What can hang from each mark
pagito: lomaz
lomaz: bokidup lafaf mibez pafuv pagito
pafuv: lomaz
gevak: mibez
bokidup: lomaz
mibez: babugi gevak lomaz
babugi: mibez

In the rows, 100 means zero.
Known rows, with every way that one mark hangs from another
mibez[babugi gevak lomaz[bokidup pagito]]: [114,94,114,107,97,90,111,105,103,107,106,92,106,110,93,98,100,117,107,105]
pagito[lomaz[bokidup mibez[gevak] pafuv]]: [93,94,103,105,100,94,100,80,100,95,98,89,104,89,105,102,105,99,101,70]
babugi[mibez[gevak lomaz[bokidup lafaf pafuv pagito]]]: [106,101,101,109,103,80,110,90,95,82,100,93,99,103,97,107,101,98,108,135]
pafuv[lomaz[bokidup lafaf mibez pagito]]: [90,104,96,91,101,107,97,89,93,86,84,97,88,93,93,97,110,86,106,115]
pagito[lomaz[lafaf mibez[gevak]]]: [101,96,85,103,107,93,101,92,104,108,93,98,96,94,106,98,97,102,101,65]
babugi[mibez[lomaz[bokidup lafaf pafuv]]]: [99,107,96,97,98,102,98,93,97,94,103,103,98,99,102,102,100,98,99,107]
babugi[mibez]: [96,111,100,99,100,118,86,130,108,113,112,111,107,103,109,93,94,100,82,80]
pafuv[lomaz[mibez]]: [90,98,94,90,97,118,91,117,101,109,102,102,107,94,99,89,101,94,91,72]
babugi[mibez[gevak lomaz[bokidup]]]: [107,104,100,107,100,96,101,113,106,109,110,95,109,104,99,91,97,111,96,84]
mibez[gevak lomaz]: [116,91,97,100,98,103,104,121,110,118,105,98,117,102,102,89,94,121,93,65]
bokidup[lomaz]: [93,97,97,90,97,111,84,122,112,116,98,112,111,91,112,90,98,112,84,81]
pafuv[lomaz[bokidup lafaf]]: [99,107,89,91,98,120,87,106,103,105,88,102,99,91,93,87,104,97,102,83]
mibez[babugi gevak lomaz[bokidup lafaf pafuv pagito]]: [112,92,109,104,98,82,116,86,96,92,97,92,97,107,89,108,102,109,115,132]
bokidup[lomaz[lafaf mibez[babugi gevak] pafuv pagito]]: [91,88,107,98,101,69,109,88,95,91,91,100,92,102,99,114,101,101,105,158]
gevak[mibez[babugi lomaz[bokidup lafaf pafuv pagito]]]: [112,100,107,109,99,96,105,86,94,87,105,103,99,106,96,114,97,96,106,131]
lomaz[lafaf mibez]: [98,104,93,84,102,114,95,100,103,104,88,109,91,99,107,98,101,103,90,89]
pagito[lomaz[lafaf]]: [100,103,84,100,103,114,88,105,109,115,99,109,101,91,111,94,94,100,96,52]
pagito[lomaz[bokidup lafaf mibez pafuv]]: [88,101,94,96,101,104,95,69,95,91,91,99,90,86,107,107,106,90,103,80]

Rows
[96,93,97,106,102,85,107,85,98,106,103,97,95,101,99,109,95,98,107,91]  pagito[lomaz[lafaf mibez[babugi gevak] pafuv]]
[98,105,95,95,100,113,92,101,99,92,86,101,96,91,93,93,107,91,107,106]  pafuv[lomaz[bokidup lafaf pagito]]
[118,102,93,105,100,107,98,112,105,118,111,111,104,110,99,101,87,106,95,89]  gevak[mibez[babugi lomaz[lafaf]]]
[98,100,103,102,101,88,108,90,94,94,90,91,88,105,82,100,106,94,117,132]  pafuv[lomaz[bokidup lafaf mibez[babugi gevak] pagito]]
[103,98,111,112,100,85,108,101,97,87,110,90,110,102,99,103,101,101,102,122]  babugi[mibez[gevak lomaz[bokidup pafuv pagito]]]
[98,106,102,102,101,94,102,90,92,82,103,100,96,100,103,108,102,93,103,131]  babugi[mibez[lomaz[bokidup lafaf pafuv pagito]]]
[101,98,92,107,104,88,104,93,104,116,102,99,92,104,100,102,94,103,106,77]  pagito[lomaz[lafaf mibez[babugi gevak]]]
[96,105,105,101,95,106,96,104,99,99,114,100,108,99,104,99,100,100,93,94]  babugi[mibez[lomaz[bokidup pafuv]]]
[97,108,98,83,101,114,95,86,101,97,82,104,85,96,104,98,107,103,96,94]  lomaz[bokidup lafaf mibez]
[96,106,104,88,103,108,99,83,97,85,80,102,83,98,104,105,110,97,100,119]  lomaz[bokidup lafaf mibez pagito]
[89,97,108,98,97,106,99,115,95,106,110,100,101,105,93,98,101,90,100,108]  pafuv[lomaz[mibez[babugi] pagito]]
[104,93,106,112,101,84,109,114,99,94,117,95,116,105,103,103,95,99,97,116]  babugi[mibez[gevak lomaz[pafuv pagito]]]
[111,101,93,109,106,85,108,112,102,99,106,100,102,108,102,99,93,103,102,116]  babugi[mibez[gevak lomaz[lafaf pagito]]]
[89,97,101,95,99,110,95,113,97,97,100,99,105,96,100,94,103,88,95,97]  pafuv[lomaz[mibez pagito]]
[89,100,125,95,95,102,103,86,93,88,100,99,92,104,99,112,109,96,100,129]  lomaz[bokidup mibez[babugi] pafuv pagito]
[115,98,102,108,97,110,96,122,107,122,121,109,115,110,102,99,87,108,89,75]  gevak[mibez[babugi lomaz]]
